Every row comes from one small tree of marks. Brackets hold a mark, then the marks that hang from it, in alphabetical order. Every link used is in the known rows. Which tree was each row made from?
Known rows
{E {M H {L N}}}: [-11.7   1.9  -6.5 -37.0   3.6   3.1   0.0   8.5   1.5   0.5 -21.2   6.2
   6.1   3.1  14.1  39.3   3.4  16.1   9.9   5.2  11.7   2.9]
{L M {N {A G}}}: [ -5.2 -22.5  -0.4 -26.2   1.0   4.0 -25.6 -67.6  37.9   3.8 -28.8  16.9
  -2.3  12.0  -5.7  14.5   4.7  18.8  24.5   3.9  -4.3  18.6]
{M H L}: [ -2.9   9.0  -2.5 -11.4   7.9   4.7  -3.2  30.1   3.7  -0.3 -19.6  -4.3
   0.3  -2.6  12.8 -15.2   0.9   2.5   4.4   2.0   8.0  -0.3]
{E {M L}}: [ -1.1   2.9  -8.7 -18.6  -1.1   2.4   7.9   2.3 -11.1   0.8 -13.2   1.5
   5.9   1.8   8.0  29.8   5.2  -6.5  19.2   0.2   8.6   8.5]
{H {G A {L N}}}: [ -8.3 -16.4   0.8 -17.3 -10.8   4.4  -2.6 -36.6   9.6   5.0 -10.9  23.4
   3.1  22.9   5.8 -31.9  -5.5  23.7 -11.5   9.1 -16.3   9.8]
{E M}: [ -1.6  -2.4  -6.0 -13.4  -3.0  -2.6   6.9  -3.8 -16.6   0.1   4.4   2.8
   7.2  -5.6  -1.7  23.0   5.1   2.5  20.0   1.3   3.4   2.1]
{G A L}: [ -6.1 -17.4  -2.1   7.3  -5.9   3.4  -6.7  22.3  -3.0   4.2   4.9  14.6
   1.2  18.1   0.7 -24.8  -3.6  10.1   8.3   3.4 -18.7  -0.1]
{A {G {L N}}}: [-11.0  -8.1  -0.8 -19.3  -5.4   2.1 -25.8 -40.0   2.6   2.9 -14.1  20.6
  -3.8  13.1   4.3  21.5  -1.6  20.5  -4.8   7.1   3.5  15.0]
{N A {L G}}: [  3.2 -13.8  -1.8  -2.8  -3.0   9.4   9.2 -20.8  13.6 -11.4 -12.4   3.5
   5.4  -5.9  -2.7 -30.0   5.8   3.1  31.7  -0.8   3.9   2.6]
{E {M H}}: [ -5.1   1.3  -5.1 -21.1   3.0  -2.1   2.9  18.9 -17.0  -1.0   1.9   1.7
   8.8 -15.7   1.3   1.7   5.6  13.7  25.3   4.7   6.4  -4.8]
{G A {L {M H} N}}: [-15.7 -30.9  -1.2 -23.0   4.7   6.4 -12.7  12.5  34.7   3.6 -13.6  26.4
   2.6  29.2   8.6 -16.5  -4.6  37.6  -0.3   9.9 -26.5  -0.4]
{E {M {L G {N A}}}}: [ -4.8  -9.9  -3.1 -27.7  -0.1   6.1   3.1 -46.2  14.6  -5.1 -24.8  12.0
   9.2   8.1   5.7  37.6   8.4   7.3  36.7   2.1  17.4   9.7]
{L {M {H {G A}}} N}: [ -5.2 -19.2   2.1 -34.1   3.0   5.5  -2.0 -37.0  43.6   4.5 -26.0  18.5
   5.3  13.3   7.1 -42.1   2.7  33.3 -15.0  10.0 -25.5   5.5]
{L {M H}}: [ -1.8  -8.8  -0.8 -16.8  11.2   2.3  -4.1   4.7  24.1  -1.3 -12.3   4.4
   2.3   0.3   5.3 -24.4   2.5  16.2   4.2   4.7  -9.5  -2.3]
{G A}: [ -1.3 -11.2   1.4   6.6  -4.5   0.9  -1.7  17.7   6.0   5.3   2.1   6.2
   0.9   8.3  -2.8 -10.6   2.2   4.6   1.2  -0.8 -19.7  -2.1]
{H {G {L M N}}}: [ -5.3 -17.5  -2.6 -34.0  -2.0   6.7   0.4 -71.2  28.7  -1.0 -23.6  23.7
   3.5  24.7  10.9 -23.5  -6.0  22.5 -12.9  11.2  -7.4  16.0]
{G A {L M N}}: [-11.8 -34.5  -2.2 -15.4  -2.2   6.7  -9.4 -12.2  34.0   4.8 -11.5  26.9
   0.5  38.7   6.0   3.9  -4.8  25.8  -6.3   6.5 -30.2   7.1]
{E {M {H G}}}: [  0.6   7.0  -4.5 -30.2   0.3  -1.5   9.5 -25.2 -17.5  -1.0  -8.6   2.8
  12.0 -21.6   3.2 -38.1   7.4  15.0  17.6   8.5   8.7   3.2]
{G A {L N}}: [-13.5 -21.2  -0.5  -4.6  -6.9   4.1  -9.6   7.1   9.9   5.1  -1.2  21.3
   0.3  28.6   3.3   7.9  -7.1  21.6  -3.9   5.1 -18.7   1.3]

Write each row's tree
[ -2.8 -26.4   4.0 -20.9   5.7   5.8  -4.7 -67.9  51.1  -6.6 -22.9  17.3
   3.3  16.7  -0.6   5.1   5.7  17.9  15.6   3.3  -3.8   6.4] | {L G M {N A}}
[ -5.8 -14.7  -1.6 -24.8  -5.5   5.5   5.1 -27.4  20.3   0.3 -20.6  16.9
   8.1  18.1  10.8  44.3  10.2  12.1  -0.1   2.4  -6.6   8.5] | {E {M {L {G A} N}}}
[  5.2 -20.4  -3.7 -19.8   2.9   9.9  14.9 -38.4  38.6 -11.6 -21.1   8.1
   5.1   6.9   7.3 -14.6   6.8   8.3  -6.3   1.9 -12.1   7.9] | {N {L G M}}
[ -2.3  -5.5  -2.7 -18.7   2.4   3.9   4.6  12.5   7.7  -1.5 -15.8   9.1
  10.9  -1.3  10.6  -9.6  14.3  13.4  18.9   3.6  -4.2  -0.5] | {E {M H {L {G A}}}}
[ -9.8  -1.9  -0.4 -26.6   3.7   6.0 -30.4 -20.0  16.5   4.1 -38.4   8.2
  -2.5  -1.6   4.5   1.5   5.8  17.4  31.6   4.5  14.6  14.1] | {M H {L {N {A G}}}}
[  0.5 -27.9  -1.8 -17.9   4.8  11.2   8.0   1.1  43.9  -7.6 -21.1  11.9
   7.5   4.4   7.7 -48.1   9.7  25.8   1.0   4.2 -28.3  -1.9] | {N {L {G A} {M H}}}
[  1.1 -22.9  -3.4 -20.0   8.1  11.8   4.0 -18.8  38.6 -13.1 -25.6   7.1
   7.6  -5.5   2.6 -55.6   7.0  19.5  34.6   3.7  -5.6   1.0] | {N A {L G {M H}}}
[  2.6  -7.4   2.9   0.9  -0.7   6.2   1.4  -4.2  25.0  -0.7 -19.5   7.0
   2.6  13.5   9.1 -11.4   8.7  -1.2  -5.6  -1.2 -10.3   5.0] | {M {L {G A}}}
[ -0.5  -3.2   3.6  -4.4   5.6   6.2  -3.1  17.8  23.0  -1.7 -20.7   5.7
   4.0   2.7  12.2 -33.1   9.4  11.1  -2.6   2.3  -7.6  -2.3] | {M H {L {G A}}}
[ -3.3  -8.3   2.8 -13.5   2.4   8.0  -4.1 -43.3  31.9  -5.3 -29.4   9.5
   1.6  13.7   6.8  13.0   3.7   4.4  15.2   0.5  12.7   8.1] | {M {L G {N A}}}
[  1.1   3.2   0.2 -15.8   0.2   6.1   2.0   5.4   9.4   4.9 -27.5   3.7
   4.9  -0.6  11.4 -65.9   3.6   8.9  -1.7   5.3  -9.2   6.5] | {M {H {G A}} L}
[ -7.7  -9.1   4.7 -16.2   4.1   7.2  -6.1   2.0  37.7  -1.0 -27.1  12.4
   3.3  14.4  15.7  -2.0   6.7  22.1 -16.8   4.0  -8.3  -1.3] | {M H {L {G A} N}}
[ -2.3 -16.9  -4.7 -18.3  -0.2   3.3 -22.6 -45.1  15.2   2.1 -19.2  20.0
  -2.1  13.6   3.0 -12.5   3.5  12.8  11.1   6.8  -7.9  18.5] | {A {G {L M}}}
[ -0.6  -9.9  -0.8  -4.3  -8.5   3.8   0.5 -21.2  -4.4   4.3  -4.5  17.2
   4.3  11.9   3.0 -64.5  -2.7  12.5   3.0   7.2 -16.0   8.5] | {H {G A L}}
[-10.6  -8.5  -0.2 -26.0   0.5   4.9  -9.3 -35.7   4.5  -1.0 -17.6  17.0
   5.0   3.1   3.3 -60.5  -6.2  29.0  29.1  11.9   9.6   4.7] | {M {H {G {L {N A}}}}}
[  2.0 -22.7  -8.3 -20.5  -1.8  10.2 -11.8 -39.4  24.8  -1.4 -30.1   9.1
   0.4  -1.0  -5.8 -21.6   7.1   8.3  42.4   1.6  -8.4  20.7] | {N {A G} {L M}}
[ -5.4 -15.5   4.4 -29.8  11.7   4.4  -4.0 -43.1  51.7  -7.9 -21.8  14.1
   4.0   8.5  10.4   0.6   6.1  30.5 -17.6   7.4  -5.7  -1.4] | {L G {M H} N}
[ -2.6 -24.1  -4.4 -14.6  -0.9   4.9 -27.3 -44.9  14.7   1.9 -20.3  20.6
  -0.6  10.8  -5.2 -31.0   2.8  12.8  48.1   5.7  -3.2  19.2] | {N {A {G {L M}}}}
[  0.5 -22.0   4.4 -10.6   9.1   4.2  -4.3  -7.7  44.0  -3.1 -15.2  13.9
   5.9   6.2   4.8 -41.8  11.7  24.2  -2.0   5.1 -24.3  -4.2] | {L {G A} {M H}}
[ -5.8 -13.6  -3.4 -23.7   5.9   3.2 -27.8 -19.1  14.2   0.9 -21.1  18.1
  -0.7   2.2   6.0 -36.2   3.9  25.6  14.7  10.0  -5.7  11.8] | {A {G {L {M H}}}}
[  2.9  -3.5  -0.2 -27.5   7.0   3.4   3.2 -38.2  23.2  -1.6 -22.3   5.4
   5.8  -6.2   7.0 -63.0   3.6  17.4  -1.5   8.9  -6.5   5.9] | {L {M {H G}}}
[-13.9 -20.6  -2.5 -30.2   8.3   5.2 -11.2  -8.7  29.6  -1.8 -16.3  20.3
   1.6  20.1  11.2  -6.0  -6.3  32.9  -2.5  10.3  -8.0   0.5] | {G {L {M H} N}}
[ -5.7 -24.1  -2.9 -31.2  -0.6   7.9  -4.5 -76.4  28.5  -0.7 -26.4  24.3
   3.9  23.1   1.9 -43.0  -6.8  21.9  24.1  10.3  -4.6  17.2] | {H {G {L M {N A}}}}
[ -3.8  -8.7   1.2 -40.8   7.2   4.0   0.7 -51.4  36.9  -1.0 -28.3  12.1
   4.4   4.9  10.0 -31.1   0.5  28.6 -16.9  10.7  -6.5   7.3] | {L {M {H G}} N}
[-10.1  -0.6   0.3 -29.8   0.3   3.8  -4.5 -31.1   3.1  -1.5 -14.6  16.8
   4.2   4.5  11.6 -43.3  -5.9  29.2  -8.7  12.6   5.4   3.4] | {M {H {G {L N}}}}
[ -4.3  -7.3  -0.1  -9.6  -2.8   3.4  -3.4   3.3  -4.2   3.4  -8.0  15.4
   5.8   1.5   5.5 -85.9  -1.6  24.0   6.9  10.7 -13.8   0.4] | {M {H {G A L}}}
